Each row was made from one small tree. Brackets hold a mark, then the marks that hang from it, in alphabetical order. Every link used is in the known rows. Write each row's tree.
Known rows:
(X D P): [  3.2  -6.0   3.6  16.4 -18.1 -20.8   2.4 -17.9   8.0   7.2  -0.2  17.0
  -3.7  24.6  -7.8 -45.5  -0.9   8.3  25.7]
(D (C E) M (X L)): [-18.3 -21.0  -1.7  -5.1  17.1  18.1  -1.9  18.8 -16.3  -6.0   5.7  -4.8
   8.4 -28.4  10.1  48.8  -2.8 -10.0  -9.1]
(X (D (C E) M) L (P Q)): [  0.8  -4.1   2.1   4.2   1.0  -2.1 -10.2   3.9  -7.7   0.4 -13.4 -12.4
   0.3  56.4 -11.3  53.0  -4.6   3.3  11.4]
(B (C E (X L))): [ 15.2  -6.3 -12.0  -4.4   9.5   4.5   6.9  -5.8  11.1   5.7  -7.4 -19.1
  -9.7 -24.3   9.8 -10.0   8.2  -4.3 -28.1]
(D (M B) (X C)): [-18.2  -2.4   9.5  -3.8  -7.4  12.1   6.6  10.8  -7.4  -8.0   5.9  22.0
   8.5 -26.7   2.3   5.5  -7.6  14.2  -4.8]
(M (B (C E X))): [ 10.3  -1.9  -4.1 -15.5  13.5  19.0  11.7   0.8  11.2  -2.1   6.2 -19.7
  -5.9 -34.3  16.2 -16.5  -0.1 -14.6 -38.5]
(D C M X): [-31.0  -0.4  12.3  -3.3   7.9  26.9  -1.5  33.3  -2.1  -9.9  21.4  25.0
  13.9 -36.6  11.8  24.3  -6.9 -21.0  10.1]
(D (C E) M): [-14.6 -14.7   6.6  -9.1  14.1  28.7   4.0  20.9  -4.1  -5.1  20.8  -6.3
   5.2 -24.8   2.4  39.1  -3.6 -20.1  -7.9]
(W L): [ -8.0  26.3 -17.7   4.3  -5.7  24.5  21.2  -4.9   6.6   4.4   7.0  15.0
  -6.8 -12.3 -15.4 -51.7  -2.7  10.4  -4.7]
(M (B C)): [ -5.1  -3.0   2.4  -6.0  -8.0  24.5  18.8   4.6  12.8   0.9   3.9  16.1
  -5.1 -30.3  13.8 -41.3  -4.4  -7.5  -8.2]
(D (M B) (X L (P Q))): [-12.4  14.8  10.7  -7.5  -8.2   1.3  -4.1   1.7  -8.4  -7.8  -9.8  22.7
   6.7  24.6  -2.8 -11.0  -7.3   7.3  22.6]
(X D L (P Q)): [  8.1  21.3   3.5  14.1 -23.6 -24.8  -1.2 -18.3   8.8   6.8 -17.6  14.0
  -7.2  66.6 -16.3 -43.4   0.7  24.8  26.8]
(B (C E X)): [ 10.4   0.4  -2.4  -9.8  12.1  12.4   7.0   6.0  16.2   2.7   9.1 -17.4
  -7.5 -33.6  13.1 -15.1   4.7 -20.8 -23.6]
(C E X): [  9.2   9.6   1.0  -9.2  11.8   0.3   6.4  -4.7   9.8  -2.1  19.1 -15.5
  -3.5 -19.1   0.7 -31.9   5.1  -6.6 -22.6]
(X (C E) (D M) L P): [ 13.7 -37.2  -8.3  16.9 -13.3 -27.0  -3.5 -24.4 -13.5  10.8 -25.2 -11.8
  -4.9  34.2 -19.2  38.4   1.4  32.6   5.5]
(B (C X)): [  2.6  16.8   1.7  -3.3   0.4  13.6   6.9   8.0  25.4   2.1   9.1  10.2
  -4.1 -33.0  11.9 -34.6   4.6 -14.9  -9.0]
(C (X L)): [  8.6  18.7  -3.9   1.8  -3.6  -5.6   5.9 -14.7  15.2   1.3   2.4  10.6
  -2.9  -8.9  -1.8 -45.4   8.1  15.2 -13.3]
(C E (X D P)): [ 19.6  -4.8  -2.1   6.9   3.6 -26.5  -4.1 -22.1   6.4   4.3   2.4 -18.6
  -4.6  21.2  -5.3 -20.8   2.7   1.2  -5.0]
(C E (X (D (M B)) L P)): [ 17.3 -30.7  -7.8   3.2   7.0 -17.2  -3.7 -30.7  -6.9   0.0 -14.6 -18.3
  -0.3  26.0  -5.4  17.1  -2.2  16.2 -19.9]
(Q P): [ -4.6   8.2   5.3   0.8 -11.7  28.3   7.6   5.1   6.9   0.9  25.5  20.6
  -4.4 -11.8   7.2 -55.2  -2.7   3.8  16.8]

Write each row's tree:
[ 11.9   6.9  -6.5  14.9  -6.0 -17.6   3.6 -22.0  15.5   4.1  -5.9   7.0
  -4.8  15.8  -3.2 -40.6   4.6  26.7 -14.9] | (C (X D L))
[-19.8  23.0  10.0  -2.2  -2.7   7.6 -14.1  23.6  -6.3  -7.1  -5.4  22.4
  10.8  20.0  -1.0  32.2  -4.1  -8.6  31.8] | (D C M (X L (P Q)))
[ -9.9  -4.7   2.2  -4.7   7.1  -1.1  -5.7  13.6 -13.6  -3.5  10.6  -5.5
   6.0 -18.5   8.8  14.5  -1.9 -24.0  10.7] | (D (C E) (X P))
[ 11.5 -30.5  -1.8   3.9  10.9  -4.0  -7.7  -2.2   8.5   5.9  -6.1 -16.9
  -2.3   2.3   6.3  30.1  -0.6 -19.6  -0.6] | (B (C E (X (D M) P)))
[ -4.9 -10.7  -7.7   0.5   4.1  -7.6  -5.9   1.6 -17.7  -0.2  -5.5  -7.3
   3.6  -9.3   5.5  19.6   1.6  -7.4   6.0] | (D (C E) (X L P))
[ -5.0  -0.5  -1.0   7.8 -13.9 -20.6  -1.3 -11.9  -6.1   3.5  -7.5  22.1
   1.2  -3.7   1.2 -41.3   3.0   7.7  25.8] | (D (X L P))
[ 12.2 -33.0 -10.3   5.5  13.1   3.4   0.8  -4.4   9.1   6.6 -13.0 -19.2
  -5.7  -3.6   7.2  29.9   1.6   0.8 -25.5] | (B (C E (X (D M) L)))
[ 20.4  32.7   0.2  -7.7   1.6 -18.7  -6.3 -14.8   6.0   0.8  -7.7 -17.3
  -6.6  37.6 -12.0 -23.9   7.7   5.3  -1.4] | (C E (X L (P Q)))
[  9.0   0.2   1.3  21.0 -28.8 -27.8   1.1 -19.1   4.5   9.4 -11.0  14.8
  -4.8  30.2 -16.2 -20.0   0.9  27.7  20.5] | (X C D P)
[ 16.2 -18.2 -11.6  16.1 -14.3 -22.8   9.6 -23.1  -4.4  10.3 -18.4 -15.7
 -11.1  23.3 -13.8  -1.9   4.3  42.6 -18.6] | (X (C E) D L)
[ 13.0   4.7 -11.2  -2.6   8.1  -9.3  -7.5 -10.3  -3.5   0.3  -4.5 -18.1
  -0.3   0.5  -0.9  21.1   7.3  -3.9 -13.6] | (D (C E (X L P)))
[ -1.1   3.8  -1.9   1.6   2.1   3.2 -12.2   0.4   2.7  -2.6  -2.8  13.1
   8.0  -2.9  -2.3  36.6   3.0  -4.0   6.0] | (D (C (X L P)) M)
[ -4.6  31.6   7.7   1.3 -14.3 -16.2  -4.6  -1.2   0.0  -0.8  -9.0  21.2
   0.0  29.0  -4.3 -44.2   1.1   7.7  32.7] | (D (X L (P Q)))
[-25.0  -7.7   9.5  -7.0   2.4  18.1  -5.7  18.2 -12.1 -11.5   9.6  24.1
  15.5 -22.0  11.1  28.9 -11.3 -18.6  15.6] | (D C (M B) (X P))
[-10.8 -14.4   6.6  -4.1   4.2   4.2   2.0  14.6 -11.5  -2.9   9.1  -3.7
   4.3 -27.4  -1.2  26.1  -1.6   3.2  -4.1] | (D M (X (C E)))
[ -4.7  22.5   1.0  -6.5   2.4  -4.1  -9.5  13.2 -12.7  -4.2  -7.2  -8.7
   2.2  22.8   1.3  16.9  -0.4  -8.2  12.5] | (D (C E) (X L (P Q)))
[  3.3  -7.5  -7.3   2.9  -5.8 -14.4   6.1  -5.5 -13.7   3.4  -9.3  -8.7
  -3.9 -13.8  -2.5  -3.3   5.0  25.5 -13.5] | (D (X (C E) L))
[  0.8 -18.3  -1.6 -12.2   3.8  23.3  19.2   1.8   3.4   1.2   4.2 -11.9
  -7.9 -30.8  13.7 -23.0  -3.3 -13.9 -23.1] | (M (B (C E)))
[ -0.1  -4.1   3.2  -8.9  17.8   9.9 -12.1   9.9  -1.4  -5.7  13.8 -13.1
   7.8 -13.1  -0.8  50.5   0.4 -25.7  -3.2] | (D (C E (X P)) M)
[  6.6  52.7   1.5  -3.3  -5.3  -3.7 -11.8   3.2  11.5  -3.9  -6.3   9.0
   1.3  33.4  -7.7  -0.3   5.1   1.4   8.1] | (D (C (X L (P Q))))
[-18.5  12.9  15.1 -13.5  12.4  14.1 -13.8  33.1 -11.4 -10.2  11.2  -3.7
  10.2   9.4   1.5  45.7  -7.5 -30.4  22.4] | (D (C E) M (X (P Q)))
[ -4.8 -18.6   4.9  -0.7  -1.9 -10.8  -6.6   5.3 -16.4   0.2  -0.2  -2.7
   5.2 -12.6  -6.7  30.9  -1.0   0.2  16.4] | (D M (X (C E) P))
[ -1.9 -11.7  -0.4   6.0   5.3   5.4   6.4   4.8   0.2   0.4  10.8 -13.7
  -2.0   4.0   2.1  10.2  -3.7  -3.1 -14.1] | (X (D (C E)))
